Known rows, with every step that occurs
busid > fami: [-0.51  0.20  0.17  1.29 -1.03 -0.56  3.49  0.40  1.69 -0.43 -1.19  0.42
 -0.79 -0.88 -1.31 -1.30  2.31 -0.19  1.85 -0.99 -1.50 -1.07  0.60 -0.04
 -1.27  1.42 -0.63 -1.07  0.34]
sivus > fami: [-0.09 -0.84 -0.43  0.54 -2.50 -1.26 -0.05 -1.48  0.66 -1.28 -0.54  1.00
 -0.67 -0.29  0.91 -0.43 -0.52  0.68  2.09  1.03 -0.15  1.27  1.20 -0.47
 -2.47  1.71  1.13  0.39  0.08]
bogazaz > fami > busid > fedul > falov: [ 0.70  0.36 -0.78  0.59  1.86 -1.45 -0.20 -1.44  1.08  0.88 -0.88 -0.68
  0.04  1.64  3.15  0.34 -1.44 -0.87  1.25 -3.29 -2.39  2.47  0.76 -5.25
 -1.73 -5.29 -0.35  0.96 -1.21]
veni > sivus > fami > falov > fedul: [ 0.54 -0.72  0.17 -1.03 -0.05  2.08 -0.53 -3.14  0.02 -1.23  0.57 -0.42
  0.97 -0.73 -1.84  0.80  0.32  1.32 -1.25  1.06  0.21  2.01 -0.20  0.76
 -3.69  1.23 -1.25  1.36  0.49]
dure > fami > sivus > fedul > busid: [-0.49  2.30  1.58 -1.24  0.77  1.15 -1.15 -0.10 -1.76  1.40  0.33 -0.97
 -0.42  0.03  1.41  0.16 -2.53 -0.63  1.45 -0.57  2.28 -1.86 -0.24 -1.71
  1.47  1.46  0.03 -1.50 -1.03]
bogazaz > fami: [ 0.02 -0.08  1.62  0.82 -1.70 -4.44  0.88  0.12  0.84  1.27 -0.89  0.76
  0.16 -0.56  0.24 -0.28  0.22 -2.15  2.91 -2.41  0.40  0.29  0.99 -0.17
 -1.89 -1.89 -1.08 -0.28 -0.44]
dure > fami > busid > fedul: [ 0.44  0.94  0.83  0.13  0.50 -0.59 -1.49 -3.41  2.11  1.75 -0.76  0.36
 -0.46  0.20  1.31 -0.06 -2.08 -0.18  0.02 -1.73 -3.53  0.84  0.53 -1.92
 -2.21 -1.66 -2.14 -0.98 -1.31]
bogazaz > fami > sivus > fedul > falov: [ 0.40  0.69 -1.30 -0.55  0.64 -1.46  0.15  0.04 -0.29  0.69  0.93 -0.67
 -0.23  0.15  2.05  0.50 -0.14 -0.88  0.86 -1.33  2.70 -0.40 -0.11 -5.08
  1.59 -2.88  1.05  0.43 -0.46]
falov > fedul > busid > fami > sivus: [-1.56  3.26  1.31 -1.02  0.99  2.71  1.36 -1.14 -0.14 -0.87  0.68 -0.63
 -0.15 -1.19  2.32 -1.14  0.64 -0.36  2.02 -1.72  1.81 -1.28 -0.76 -0.70
 -2.39  1.45 -0.83 -1.31 -0.78]
falov > veni > sivus > fami: [-0.20 -2.00 -0.77  0.91 -1.97 -0.38 -1.76  0.06 -0.47 -1.52  0.17  1.30
 -0.77 -0.71 -0.92  1.02  0.50  1.55 -1.18  3.42 -0.41  0.78 -0.45  2.89
 -1.50  2.92  1.91  0.86 -0.22]
fedul > busid > fami > bogazaz: [-0.79  2.04  0.30  0.17 -2.35  0.94  1.75  1.25 -0.21 -0.29 -1.50  0.70
  1.19  0.00 -2.57 -3.23 -0.30 -1.16  3.11 -2.04  2.14 -2.24  1.65  2.06
 -0.64 -0.26 -1.41  0.24  1.05]
sivus > fedul: [ 0.70 -0.74  0.56 -0.68  0.03 -0.60  0.81 -0.17  1.06 -0.44  0.07 -0.77
 -0.35  0.08 -0.57  1.45  0.46 -0.52 -0.38 -0.20 -0.13 -1.33  0.09 -1.86
  1.81  1.13 -0.19 -1.11  0.28]
sivus > fedul > falov: [ 0.90 -1.19 -1.58 -0.22  1.71 -0.42  0.35  0.41  0.31  0.17 -0.06 -0.45
 -0.25  1.20  0.07  0.98 -0.13 -0.33 -0.14 -0.32  0.65 -0.12  0.08 -6.18
  1.67 -1.82  1.42  0.46  0.31]
falov > veni > sivus > fami > busid: [ 0.12 -2.15 -0.31  0.56 -0.56  0.55 -2.14 -0.04  0.30 -1.37 -0.24  1.36
 -0.02 -0.27  1.72 -0.86 -0.10  1.48 -1.17  2.06 -3.85  1.04 -0.19  1.36
 -0.33  0.98  0.21  0.42 -1.24]
falov > fami > sivus > fedul > busid: [-0.97  2.73  1.70 -1.29  1.59  1.08  0.67  0.94 -1.80  0.74  0.23 -1.11
  0.53  0.66  3.16  0.26 -1.70 -0.74  1.33 -1.21  2.17 -0.37 -0.60 -0.47
  1.47  0.33  0.27 -1.90 -0.78]
busid > fami > sivus > fedul > falov: [-0.26  0.78 -2.09 -0.53  0.83  0.63  1.51  0.21  0.04 -0.26  0.72 -0.93
 -0.84  0.14  1.52 -0.29  0.54 -0.08  0.34 -0.44  1.72 -1.14 -0.42 -4.98
  2.02 -1.32  0.93 -0.41 -0.23]
dure > fami > busid > fedul > falov > veni: [ 0.54 -0.92 -0.49  2.31  2.74 -0.03 -4.24 -0.23  1.71  2.47 -0.10  0.80
 -0.08  1.58  1.50 -0.61 -1.30  0.72 -1.17  0.77 -2.25  1.19 -0.71 -1.97
  0.09 -1.17  1.66  1.59 -0.21]
busid > fedul > falov: [ 0.69  0.45 -1.39  0.16  2.25 -0.08 -0.24 -1.91  1.32  0.19 -0.46 -0.51
 -0.46  1.43  1.41  1.20 -0.64 -0.08 -0.03 -1.78 -0.55  2.00  0.52 -5.04
 -2.13 -3.23  1.05  1.02  0.40]
falov > veni > sivus: [ 0.39 -1.80  0.37  0.68  0.31  0.23 -2.02  1.12  0.50 -0.47  0.51  1.24
  0.14 -0.89 -1.96  1.14  1.93  0.81 -4.00  2.10 -0.21 -0.96 -1.21  3.24
  0.02  2.00  1.14  0.15  0.54]
bogazaz > fami > sivus > fedul > busid: [-0.50  2.54  2.45 -1.12  1.05  0.31  0.12  0.56 -2.00  0.08  0.07 -1.66
 -0.19  0.57  2.59  0.67 -1.76 -1.79  2.69 -2.25  2.53 -0.79 -0.25 -0.94
  1.13  0.04 -0.08 -0.94 -1.05]
falov > veni > sivus > fami > bogazaz: [-0.03 -0.76 -0.94  0.04 -4.29 -0.37 -2.24  0.32 -0.49 -1.31 -0.15  2.04
  1.28 -1.02 -2.81 -1.49 -0.47  0.59 -0.63  2.25  2.96 -0.78  1.21  4.42
 -0.77  0.67  0.69  1.91  1.09]

Rows
[ 0.44 -1.25  0.29  0.03 -0.32 -0.82 -0.40  1.34 -0.71 -0.02  1.15 -1.29
 -0.05 -0.19 -2.79  1.79  1.07 -0.20 -2.67  1.24  0.72 -0.69 -1.15  3.53
  3.16  0.93 -0.12  0.37  0.47] => bogazaz > fami > falov > veni > sivus > fedul
[-0.27  2.18  1.59 -0.24 -1.61 -2.58  0.00 -0.87  0.73  0.77  1.38  0.53
  0.17 -1.75  3.36 -1.25  0.46 -1.15  1.77 -2.01  3.07 -0.80  0.79  0.29
 -1.11 -1.31 -0.88 -1.08 -0.20] => bogazaz > fami > sivus
[-0.13  0.53  1.41 -0.25  1.40  1.01 -0.93  1.65 -2.75  0.37  0.24 -1.72
  0.04  1.25 -1.19  1.54 -1.36 -0.92  0.35 -0.16  0.99  0.14 -0.90  2.95
  2.21  0.73 -0.22  0.61 -0.50] => bogazaz > fami > falov > veni > sivus > fedul > busid
[ 0.84 -0.51 -1.43 -0.24 -2.48  0.40 -0.22 -1.54 -0.43 -1.09  0.80  0.08
 -0.49 -0.39 -1.66 -0.67  0.15  1.85 -0.91  2.43  0.19  1.87  1.35  4.11
 -0.70  0.97 -0.42  1.17  1.91] => veni > sivus > fami > falov
[-0.04  0.41  1.29 -1.77  1.83  1.87  0.40  0.88 -2.47 -0.78 -0.68 -1.71
 -0.45  0.99 -0.97  2.67 -1.20 -0.80 -0.09 -0.73  0.56 -0.97 -0.56 -0.77
  0.99  1.69 -0.22 -0.93 -0.76] => veni > sivus > fedul > busid
[ 0.74 -1.55 -0.28 -0.37  0.36  1.09 -1.03  1.03 -0.17 -0.37  1.48 -1.19
  0.04 -0.17 -2.66  2.02  1.29  0.45 -3.88  2.55  0.21 -0.99 -1.16  3.29
  3.59  2.12  0.07  0.17  1.20] => fami > falov > veni > sivus > fedul
[-1.39  0.98  0.54 -0.48  0.72  1.75  3.51  1.34 -1.88 -1.28 -1.19 -1.32
 -0.84 -0.19 -2.08  0.81  0.51 -0.76  1.56 -1.00 -1.33 -1.65 -0.48  0.61
  0.43  2.34 -1.01 -1.56 -1.09] => veni > sivus > fedul > busid > fami
[ 0.54 -1.72 -0.86  0.63  2.52  0.87 -2.42  0.46  0.12 -0.63  0.35  0.40
  0.01  0.48 -0.15  1.57  0.70  0.86 -3.94  1.14 -2.32  0.72 -1.68  0.24
  0.00 -1.03  1.02  1.02 -0.24] => fami > busid > fedul > falov > veni > sivus
[-0.53 -0.47 -1.92 -0.04  0.73 -2.20  2.37  1.90 -0.81  2.17 -0.49  0.51
  1.35  0.18  0.29  0.85  0.43  0.25 -1.30  0.92  0.16  0.65 -0.55 -2.55
  0.84 -2.38  1.38 -1.55 -0.38] => veni > sivus > fedul > falov > fami
[ 0.38 -1.69 -0.29 -0.33 -1.11 -0.10 -0.65 -0.91  0.22 -1.68 -0.61  1.11
  0.00 -0.42  1.46 -0.55 -0.27  1.20 -0.36  0.94 -3.56  1.29  0.58 -0.10
 -0.92  0.04 -0.84 -0.36 -1.72] => veni > sivus > fami > busid
[-0.65 -0.61 -1.34  0.53  0.80 -2.55  2.36  1.98 -0.07  2.67 -0.81  0.68
  1.29  0.79  1.56  0.05 -0.05 -0.17  0.35  0.07 -0.01  0.89 -0.22 -3.31
  1.14 -2.96  1.50 -1.27 -0.30] => sivus > fedul > falov > fami
[ 0.38 -1.83  0.22 -0.35  0.51  0.39 -0.75  1.19 -0.37 -0.90  0.91 -0.59
 -0.23 -0.44 -2.26  2.58  1.40  0.35 -3.64  1.92 -0.14 -1.54 -1.44  1.54
  2.78  2.49  0.60 -0.38  0.43] => falov > veni > sivus > fedul
[-0.26 -0.52 -1.04  1.63  1.80  0.86 -1.29  1.80  0.79  0.13  1.22 -0.36
 -0.42  0.42  1.35 -0.24  1.29  0.42 -0.76  1.70  0.79 -0.95 -1.70 -0.68
  2.91  0.62  2.44  0.90  0.30] => busid > fami > sivus > fedul > falov > veni
[-0.48  1.31  0.18 -1.07 -0.87  0.73  2.37 -0.37  0.52 -0.83  1.12 -1.11
 -0.86 -1.21  1.12 -0.08  1.56 -0.14  0.12 -0.09  1.50 -2.43 -0.23 -0.34
  2.02  1.71 -0.52 -1.94  0.05] => busid > fami > sivus > fedul
[ 0.66 -1.27  0.20  1.06 -0.32 -0.85 -1.67  1.31 -0.10  0.72  1.18  0.67
  0.57 -0.71 -2.52  0.36  1.72  0.45 -2.93  1.60  0.10  0.17 -0.76  5.81
  0.64  0.50  0.46  1.32  1.37] => bogazaz > fami > falov > veni > sivus
[ 0.44 -1.19 -1.28  0.69  1.63  0.24 -3.31 -0.13 -0.18  1.12  0.36  0.92
 -0.17 -0.14 -1.60  0.76 -0.31  0.86 -3.93  1.84 -2.22  0.01 -1.31 -0.01
 -0.37 -0.56  0.93  0.74 -0.89] => dure > fami > busid > fedul > falov > veni > sivus
[-0.10  1.38  0.42  0.08  0.39  2.05  2.64  0.25 -0.55 -0.11 -0.43 -1.90
 -0.56  1.04 -1.40 -1.51  0.67  0.08  1.97 -0.54 -0.37  0.34  0.49  2.77
  1.70  1.23 -1.63  0.34  1.49] => sivus > fedul > busid > fami > falov
[-1.44  0.36  0.68  0.44  1.37  2.01  2.25  2.29 -1.82 -1.29 -0.75 -1.49
 -0.77  0.38 -1.90  0.49  0.91 -0.42  0.88  0.12 -1.21 -1.55 -1.39  1.82
  1.13  3.06 -0.02 -0.67 -0.79] => falov > veni > sivus > fedul > busid > fami
[-0.02  0.80  0.74 -0.09  0.38  0.13 -0.45 -3.52  1.72 -1.14 -0.87 -0.26
 -0.62  0.82  3.44  0.80 -1.68  0.67  0.86 -1.40 -3.86  2.64  0.69 -1.07
 -3.04 -0.92 -1.28  0.06 -1.06] => sivus > fami > busid > fedul
[-0.34  0.65 -1.53  0.49 -2.57 -2.26  0.70  1.68  0.68  2.39 -1.12  2.38
  2.64  0.24 -0.63 -2.92 -0.61 -0.55  1.22 -0.77  2.93 -0.07  1.51 -0.09
 -0.31 -4.32  0.30  0.18  1.30] => fedul > falov > fami > bogazaz
[ 0.56 -0.61  1.89  0.68 -0.42 -2.91  0.34  0.14  1.31  0.71 -0.94  1.19
  0.56  0.03  2.49 -1.89 -0.29 -1.34  2.22 -2.68 -3.23  0.51  1.01 -1.47
 -0.65 -3.00 -2.03 -0.61 -1.41] => bogazaz > fami > busid
[ 0.76 -0.28  1.42 -0.74  1.06  1.96 -0.65 -2.62  1.96  0.23  0.58 -0.56
  1.07 -0.19 -1.26  0.10  0.75  0.40 -0.68 -0.45  0.27  1.22  0.01 -0.92
 -2.62  0.33 -1.74  0.89  1.23] => fami > falov > fedul
[ 0.08  1.41  0.21  0.66  0.17  1.85  2.23  0.14  0.13  0.07 -0.52 -1.16
 -0.41  0.62 -1.16 -2.40  0.62  0.32  2.06 -0.89 -0.60  0.82  0.86  3.11
  0.25  0.64 -1.52  0.43  1.74] => fedul > busid > fami > falov
[-0.03 -0.01 -0.55  0.08 -4.87 -1.15 -0.87 -0.79  0.62 -0.83 -0.52  1.70
  0.83 -0.73 -1.44 -2.52 -1.09  0.14  1.91  0.35  2.80 -0.48  2.22  1.75
 -1.53 -0.23 -0.16  1.41  0.98] => sivus > fami > bogazaz
[-0.28 -1.25 -1.12 -0.34 -2.58 -0.65  0.05 -1.23 -0.71 -1.86 -0.44  0.86
 -0.86 -1.38 -1.19  0.95  0.31  1.08 -0.40  1.88 -0.38  0.82  0.64  0.86
 -2.58  1.87  0.79  0.06 -0.19] => veni > sivus > fami
